Each row was made from one path, in order. Every step used is in the known rows, and no mark comes twice. Write each row's path.
Known rows:
dilimi/bega/todar/rufa: [-2.968  0.793  1.243  1.030 -1.469 -1.240  1.507  0.304  1.892 -1.846
  1.966 -0.627 -0.650  0.375 -0.232 -0.070 -0.350 -0.638]
bega/dilimi/gebaze/todar: [-2.710 -0.199  1.410 -0.221 -3.930  0.714 -1.224  1.954  3.346  2.533
  2.146 -2.022 -0.549 -1.495 -2.868 -1.243  0.707 -0.620]
bega/todar: [-1.232  1.366  1.182  0.518 -1.564 -0.887  1.733 -0.171  1.237 -1.859
  0.204 -0.565  0.938  0.261 -0.386  1.251  0.968  0.471]
dilimi/gebaze/todar: [-2.403 -0.237  0.915  0.046 -2.411  0.808 -1.732  0.863  1.168  2.539
  2.030 -1.104 -1.124 -0.118 -0.138  0.593 -0.696 -0.723]
todar/rufa/virav/bega/dilimi/gebaze: [-5.497  1.638  3.119 -0.679 -3.462 -0.400 -0.786 -0.400  5.562  1.430
  2.753 -2.700 -2.979 -0.122 -3.897 -2.978 -1.153 -1.906]
veka/dilimi/gebaze/virav/bega/todar/rufa: [-6.274  3.775  2.728  1.513  0.108 -1.749 -3.629 -0.390  4.269  1.798
  4.048 -2.704 -3.422 -0.347  1.153  1.049 -1.828  0.383]
gebaze/virav/bega/dilimi: [-1.439  2.017  2.072  0.048 -1.169 -0.469 -0.845 -4.009  3.466 -1.411
  0.786 -3.292 -1.687 -2.808 -2.989 -1.347 -0.588  1.833]
veka/dilimi/bega/todar/rufa/virav: [-4.498  1.822  1.229 -0.740 -3.838 -0.589  0.073  1.099  3.904 -1.002
 -0.226  0.154 -1.558  0.764 -0.969  1.273 -1.694  0.349]
dilimi/gebaze/virav: [-2.517  2.570 -0.138  1.556 -1.182 -0.219 -2.755 -0.694  2.326 -0.631
  3.208 -2.542 -1.842 -0.492  2.520 -0.789 -0.098  0.353]
rufa/virav/bega/dilimi/gebaze: [-3.973  0.894  4.105 -0.719 -4.565 -0.703  0.218 -1.717  5.039  0.012
  2.559 -3.236 -1.375 -2.196 -4.424 -2.283 -1.055  0.272]
virav/rufa/dilimi: [-1.707 -0.096  3.041 -2.944 -0.431  0.248  0.851  1.003  2.294  1.442
 -1.999 -1.833  1.203 -0.973 -3.782 -2.377 -1.508 -2.471]
gebaze/virav/rufa/dilimi/bega/todar: [-3.622  2.491  4.063 -1.550 -3.534 -0.689  1.582 -2.162  4.814 -3.371
 -0.446 -4.275  0.604 -2.547 -2.784 -1.434 -1.976  0.115]
virav/bega/todar/rufa/dilimi: [-4.729  2.898  4.024 -0.937 -1.633 -1.752  1.274 -0.631  4.143  2.000
 -0.386 -2.338 -1.163 -0.758 -2.444 -0.300 -1.340 -1.910]
todar/rufa/virav: [-2.516  2.213 -0.646 -1.210 -2.013  0.957 -0.497  0.209  2.404 -0.087
 -1.806  0.414 -2.405  3.257 -0.300 -0.180 -0.533 -2.294]
veka/dilimi: [-0.408 -0.395 -0.150 -0.382  0.871 -0.232 -1.791  2.085  0.215  2.279
 -0.368  0.740 -0.277 -0.768  0.027  0.770 -0.911  0.957]
veka/dilimi/gebaze: [-2.569 -0.333  0.675  0.560  0.170 -0.878 -2.946  3.376  1.107  3.562
  3.073 -0.446 -0.370 -1.322  1.134 -0.317 -0.992  0.514]
dilimi/bega: [-0.276 -1.455  0.725  0.592 -1.069 -0.530  0.708 -0.849 -0.034 -1.348
  1.856 -0.593 -0.015 -2.027 -0.426 -0.702 -1.492  1.150]
veka/dilimi/gebaze/todar: [-2.832 -0.630  0.923 -0.264 -1.550  0.677 -3.679  2.968  1.353  4.935
  1.807 -0.353 -1.225 -0.817 -0.049  1.371 -1.466  0.317]
todar/rufa: [-1.518  0.745 -0.805 -0.033  1.042  0.172 -0.863  1.499  0.540  1.455
  0.016  0.595 -1.631  2.128  0.473 -0.707 -0.008 -2.184]
bega/dilimi/gebaze/todar/rufa/virav: [-5.284  2.033  0.797 -1.412 -6.044  1.716 -1.672  2.165  5.823  2.352
  0.250 -1.587 -2.976  1.778 -3.265 -1.524  0.060 -2.795]

Write each row's path:
[-6.790  2.841  4.764  0.134 -2.249 -2.369  0.071  0.713  5.205  3.129
  3.153 -3.479 -1.366 -1.146 -1.468 -1.421 -1.420 -2.115] -> virav/bega/todar/rufa/dilimi/gebaze
[-5.461  1.291  3.082 -1.345 -3.631  1.226 -2.034 -1.814  3.773  2.993
  1.541 -1.678 -4.352  1.694 -2.325  0.813 -2.899 -2.431] -> dilimi/gebaze/todar/rufa/virav/bega
[-3.930  3.958  0.715  0.149 -3.062 -0.536 -2.605  0.297  4.436  1.221
  1.490 -3.821 -1.379 -2.065  1.752 -1.960 -0.552 -0.191] -> rufa/dilimi/gebaze/virav
[-4.267 -0.287  4.056 -2.775 -2.927  1.143 -0.831  2.097  3.444  4.085
 -0.010 -2.843  0.098 -1.086 -4.045 -1.757 -2.262 -3.060] -> virav/rufa/dilimi/gebaze/todar
[-3.683  1.443  2.643 -2.658 -4.411  1.677 -0.329 -1.987  4.778  1.808
 -1.906 -1.498 -3.467  0.774 -6.085 -0.173 -1.685 -1.629] -> gebaze/todar/rufa/virav/bega/dilimi
[-3.427  1.562  2.442 -1.709 -2.705  0.090  0.404 -1.669  4.524  0.257
 -0.751 -1.645 -2.549  0.452 -4.962 -1.911 -1.014 -1.317] -> todar/rufa/virav/bega/dilimi
[-2.950  2.068  0.053 -1.323 -0.816 -0.053 -0.670  2.461  2.822  3.208
 -1.585 -0.724 -1.225  0.483 -0.298 -1.908 -0.530 -2.794] -> todar/rufa/dilimi
[-3.233  1.933  0.306 -2.322 -2.531  1.308 -1.455  2.133  3.012  4.625
 -2.685 -0.594 -1.799  0.922 -1.495 -0.121 -1.187 -2.993] -> gebaze/todar/rufa/dilimi
[-3.202 -0.097  5.082 -1.932 -3.179 -1.077  3.314 -0.068  3.566 -1.801
 -0.151 -2.952  2.216 -2.667 -4.493 -1.891 -1.927 -0.762] -> virav/rufa/dilimi/bega/todar
[-1.957 -0.368  1.977  0.655 -1.728 -1.578  0.544  1.005  1.379 -0.798
  1.641 -0.407  0.840 -2.541 -0.582  1.395 -1.191  2.596] -> veka/dilimi/bega/todar
[-4.358  0.627  4.432 -1.614 -6.351  0.906 -0.499 -2.151  5.278  1.517
  1.404 -3.175 -2.105 -1.860 -5.709 -0.521 -1.591 -0.002] -> rufa/virav/bega/dilimi/gebaze/todar
[-1.489  0.801  2.955 -1.459 -2.346  0.155  0.628 -4.070  1.969 -1.121
 -0.620 -0.996 -1.644 -0.173 -2.682  0.753 -2.261  0.536] -> rufa/virav/bega
[-3.085  1.510  2.013 -1.467 -1.247  0.236 -0.176 -2.566  2.421  0.475
 -0.656 -0.581 -3.251  1.894 -2.226  0.038 -2.312 -1.535] -> todar/rufa/virav/bega
[-3.045  1.935  2.537  1.359 -0.291 -0.851 -2.640 -3.629  2.347 -0.088
  4.149 -3.575 -2.575 -1.896  0.815 -0.434 -1.962  1.025] -> dilimi/gebaze/virav/bega
[-1.523 -0.023  1.924  0.969 -2.635 -1.391  2.382 -1.021  1.233 -3.252
  1.949 -1.077  1.029 -1.737 -0.749  0.622 -0.424  1.514] -> dilimi/bega/todar
[-3.291  1.552  3.094  0.445  0.229 -1.377  0.970 -1.727  1.776  0.128
  1.383 -0.959 -1.466  0.860 -1.622  0.905 -0.797 -1.127] -> virav/bega/todar/rufa
[-1.976  0.920  3.267 -1.699 -3.874  0.090  1.248 -2.981  4.077 -1.062
 -0.764 -2.141 -1.036 -1.632 -5.329 -1.322 -0.908  0.763] -> rufa/virav/bega/dilimi
[-4.638  3.339  3.411 -0.170 -2.214 -1.283 -2.445 -2.480  4.579  1.765
  2.578 -4.976 -2.233 -3.493 -0.107 -1.810 -2.324  0.351] -> rufa/dilimi/gebaze/virav/bega
[-2.451  1.156  2.811 -2.023 -2.005  0.251 -0.032 -1.937  3.517 -1.720
 -0.499 -3.761 -0.265 -2.850 -2.394 -2.799 -2.863 -0.407] -> gebaze/virav/rufa/dilimi/bega
[-4.893  2.030  0.392 -1.246 -4.588  1.930 -2.252  1.046  3.670  2.491
  0.427 -0.522 -3.545  3.235 -0.639  0.411 -1.192 -2.988] -> dilimi/gebaze/todar/rufa/virav
